Each row was made from one small tree. Brackets hold a mark, then the marks that hang from it, in alphabetical order. Every link used is in the known rows. Write each row's tree.
Known rows
{Q B {G A} X}: [-0.42  2.08 -5.65  2.70  0.60  3.00 -5.07  2.04  4.31 -2.75  0.22 -3.42
  1.98  5.88 -0.23  1.59 -1.50  0.22  0.69 -0.64 -0.59  0.93]
{Q {G A}}: [ 0.93  1.01 -0.29  0.69  1.35  1.48 -3.38 -0.86 -0.16 -1.22  2.07 -0.95
  1.94  1.01 -0.42  0.01  0.70 -1.10 -0.21 -2.33 -0.30 -1.55]
{G {A X}}: [-1.21 -3.24  3.41 -0.49  0.73  4.94 -1.13 -5.52 -0.96 -0.29  3.41  3.23
 -0.73  0.13 -5.30  1.02  3.08 -2.35 -0.91 -2.19  1.43 -1.19]
{L X}: [-0.84 -0.85 -2.23  2.59  2.54  0.65 -0.10  0.25 -0.44  0.81 -1.11 -1.07
 -4.12  1.07  2.04  1.91  0.24  1.24  1.10  2.46  0.47  0.46]
{A U}: [-0.06  1.23  4.27 -1.66 -1.69 -1.20  1.22  1.97 -0.88  0.05  0.85  0.17
  0.68 -1.41  1.92 -2.33  0.87 -0.99 -2.23  0.75  2.06  1.24]
{L {G A} X}: [-0.22 -0.42 -3.83  4.24  6.45  1.51 -4.62 -2.07 -1.93  0.36 -3.19 -0.32
 -3.85 -1.10  1.67  2.92  3.83 -0.31 -0.72  1.17  2.37  2.06]
{B Q}: [-0.01  0.86  1.88 -0.85 -1.11 -1.52 -1.31  2.27  3.57 -1.38  0.03 -2.37
  0.24 -0.48 -1.89 -2.69 -0.56  0.51 -1.95 -0.74  0.05 -2.04]
{A {G {Q B}} U}: [-0.44  3.43  8.23 -0.69 -2.01 -0.21  1.44  5.87  1.03 -1.13  1.47 -2.38
  3.25 -2.97  5.82 -0.11  3.67 -2.02 -5.95  2.40  2.82  3.27]
{X A}: [ 1.21  2.82 -1.35 -1.65 -1.09  0.44 -2.29 -0.98 -2.80  0.67 -2.01  1.59
 -1.18  1.07  3.73  0.51  0.74 -1.66 -1.16  1.09  1.54  0.88]
{G {A U} {Q B X}}: [-1.12 -0.63  2.43  2.17 -0.66  4.07 -2.56  7.17  2.96 -1.66  0.82 -0.36
  0.85  1.89  1.74  3.16  2.53 -0.55 -3.29  1.18  4.77  3.57]
{X {Q G}}: [ 0.13  4.63 -2.43  0.04  1.12 -2.26 -0.66  2.40  1.41  0.41  1.16 -5.45
  1.86  1.32  0.55  0.85  1.26  3.44  5.61 -1.32 -0.31 -4.40]
{Q {G A} X}: [-1.08  0.60 -2.17  1.72  0.31  3.03 -4.25 -0.72  1.57 -1.10  0.44 -2.43
  0.69  5.49 -0.16  1.98 -1.36 -0.32  0.98 -0.23  0.02 -2.65]
{L {G {Q B}}}: [-0.02  1.94 -2.18  3.50  2.39 -0.41 -4.50  4.22  2.12 -1.21 -2.94 -4.06
  2.06 -1.62  2.16  3.12  2.04  1.66 -2.73 -2.14  1.45  2.91]
{B {Q {G {A U X}}}}: [-0.93  1.22  8.52 -2.86 -2.33  1.26 -2.83 -0.88  2.53 -2.39  4.77 -2.91
  2.42  0.13 -4.19 -4.44  1.50 -1.70 -4.45 -4.09  1.76 -4.44]
{B {Q {G {A U}} X}}: [-0.94  2.57  3.73 -0.90 -2.29  0.31 -4.53  3.56  4.40 -2.29  1.45 -4.55
  1.48  3.54 -0.05 -2.86 -0.95 -0.46 -3.07 -0.17  2.16 -3.52]
{B {Q G {X A}}}: [-0.48  5.83 -2.04 -1.45 -3.54 -0.34 -6.36  1.31  3.00 -1.57 -2.64 -5.85
  0.15  6.69  3.16 -0.85 -3.72  0.74 -1.59  0.65  0.09 -4.99]
{L G X}: [-0.95  0.93 -4.25  3.62  4.85 -0.82 -3.26 -1.33 -1.18  0.90 -4.26 -3.28
 -3.55 -0.07  3.33  2.09  1.34  1.57  0.01  1.57  1.08  1.15]
{U {A {X {Q B G}}}}: [-0.90  3.15 -1.85  1.90  1.30  3.19  0.63 -0.54  3.18 -3.73  2.64 -2.96
  2.99  3.80 -4.88  1.24  2.47  2.24  6.07 -4.27  0.24 -1.27]
{Q B}: [ 0.60  1.38 -3.37  1.06  0.22 -0.01 -0.59  2.71  2.95 -1.63 -0.31 -0.94
  1.06  0.67  0.00 -0.24 -0.27  0.43 -0.31 -0.60 -0.44  3.64]
{X {A U}}: [ 1.31  4.06  2.72 -3.24 -2.87 -0.84 -0.95  1.03 -3.48  0.69 -1.29  1.85
 -0.38 -0.28  5.56 -1.72  1.45 -2.70 -3.32  1.84  3.62  2.39]
{A {G Q}}: [-1.12  0.88  7.60 -0.09 -0.60  0.83  0.65  1.12 -1.27  0.55  1.00 -1.24
  1.58 -2.31  4.03  2.50  3.13 -1.46 -3.49  2.32  1.44 -1.94]

Write each row's tree
[-0.24  6.86  1.87 -3.05 -5.14 -1.63 -5.22  3.39  2.48 -1.23 -1.86 -6.04
  0.88  5.54  5.34 -3.10 -2.79 -0.33 -3.69  1.41  2.27 -3.61]
{B {Q G {X {A U}}}}
[ 0.90  8.74 -6.41  1.35  3.53 -2.88 -3.77  4.85 -1.17  0.66 -5.56 -4.37
 -3.05 -0.26  8.46  1.56  5.75  1.75  1.54  3.11  5.06  5.21]
{L G {X {A U} {Q B}}}
[-1.90 -0.11 -2.10  3.31 -0.66  2.83 -2.39  5.73  4.60 -1.09 -1.23 -3.54
  0.31  3.96  1.33  4.65 -0.71  2.35 -0.36  0.95  1.28  1.16]
{G {Q B X}}
[-0.16  4.15 -6.53  0.48 -1.83  1.97 -3.98  1.75  1.56 -0.98 -3.70 -0.95
 -1.20  5.95  3.93  1.93 -1.43 -0.52 -0.27  2.77  1.25  3.37]
{Q B {X A}}
[ 0.39  5.04 -1.55  0.49  2.19 -1.68 -4.34 -0.26 -4.70  1.46 -5.79 -1.51
 -4.00 -0.39  9.12  0.49  2.95 -1.02 -3.52  3.27  4.43  3.53]
{L G {X {A U}}}
[ 0.98  4.28  2.13 -0.98  0.95 -1.00 -0.90  3.48 -0.27  0.04  3.09 -2.39
  2.19 -0.78  1.02 -0.77  4.76  0.55  2.74 -1.08  3.05 -1.92]
{X {Q {G {A U}}}}
[-1.52  5.55  1.18 -1.69 -1.53 -0.93  0.28  2.53  3.45 -1.18  3.36 -6.32
  3.53  1.89 -1.46 -1.41  2.67  2.42  2.83 -3.14  0.94 -1.72]
{A U {X {Q B G}}}
[-0.65  3.72  0.74 -2.30 -3.79  0.80 -2.08  0.99 -1.86  0.65 -2.82  0.25
 -1.46  4.08  6.19  0.17 -0.21 -1.86 -2.20  4.06  3.67  1.30]
{Q {X {A U}}}
[-0.61  3.74  0.66 -0.13 -3.44  2.05 -3.49  6.83  0.97 -0.57 -2.25 -1.84
  0.09  3.86  7.01  2.76  0.83 -0.28 -3.82  2.74  4.67  3.64]
{G {Q B {X {A U}}}}
[-0.54  1.93  3.26 -0.81 -1.18  2.79 -2.21 -0.27  1.93 -2.68  4.30 -1.72
  3.46  1.22 -2.28 -2.13  1.92 -2.01 -2.89 -4.12  1.37  1.13]
{Q B {G {A U X}}}
[ 0.98  2.83  5.53 -1.77 -1.56 -1.26 -3.21  3.68  2.55 -2.41  2.73 -3.16
  2.74 -0.72 -0.51 -4.74  0.78 -1.45 -4.31 -2.41  1.83 -2.25]
{B {Q {G {A U}}}}
[-0.92  1.79  2.43 -1.14  0.73  2.39  0.68  1.68  1.83 -0.90  4.29  0.54
  0.91 -0.95 -4.10 -0.14  6.86 -0.42  1.81 -1.81  4.11  2.13]
{G {A U {X {Q B}}}}
[-2.04 -0.68  8.27 -0.62 -0.38  5.04  3.59 -8.05 -2.30 -2.39  2.11  3.25
  1.04  0.15 -2.45  0.07  3.25 -4.01 -1.40  0.95  1.25 -0.96]
{U {A G X}}
[-1.18  0.18  4.43 -1.18 -0.74  2.54 -4.25 -3.11  3.27 -2.26  4.04 -3.06
  1.73  1.26 -6.05 -2.34  0.42 -0.60 -2.47 -4.94 -0.13 -5.89]
{B {Q {G {A X}}}}
[ 0.31  4.86 -3.77  2.64  3.66 -0.14 -1.59  6.58  2.27 -1.13  1.58 -4.89
 -0.63  1.06  2.82  0.72  4.80  2.27  3.59  0.82  2.84  2.02]
{L {X {Q B {G {A U}}}}}
[ 1.41  2.43 -3.83  1.97  1.45  1.28 -3.90  2.14  2.71 -2.91  1.73 -2.01
  2.99  1.54 -0.66 -0.42  0.24 -0.83 -0.49 -2.86 -0.82  2.07]
{Q B {G A}}
[-1.26  5.48  3.39 -2.94 -3.90  0.21 -3.06 -0.73  1.09 -0.86 -2.96 -2.73
 -1.14  3.31  4.73 -1.04 -0.32 -2.81 -4.11  5.64  1.66 -3.02]
{B {Q {X {A G}}}}
[-2.56  3.10  6.53  0.07 -2.91  1.36  0.12  5.76  2.60 -1.05 -0.12 -3.73
  2.30  1.44  6.09  1.70  1.71 -1.29 -4.69  4.62  2.93  1.96]
{A {G {Q B X}} U}
[-0.67  7.30  1.98 -2.46 -4.16  0.44 -1.43  1.83 -0.26 -0.99 -2.54 -1.29
  0.67  3.61  8.98 -0.79  0.78 -4.41 -4.52  6.69  2.95  4.16]
{Q B {X {A G U}}}
[ 1.42  5.79 -1.28  0.08  1.18 -0.82 -1.61  6.35  2.51 -1.82  2.97 -3.52
  3.28 -0.19  0.70 -1.07  4.31  0.83  2.49 -1.88  2.53  1.46]
{X {Q B {G {A U}}}}
[-1.12  6.69  7.32 -4.76 -5.51 -1.14 -1.91  1.15  0.38 -0.88 -1.96 -2.54
 -0.45  2.15  6.85 -3.10  0.47 -3.89 -6.24  6.43  3.67 -1.30]
{B {Q {X {A G U}}}}
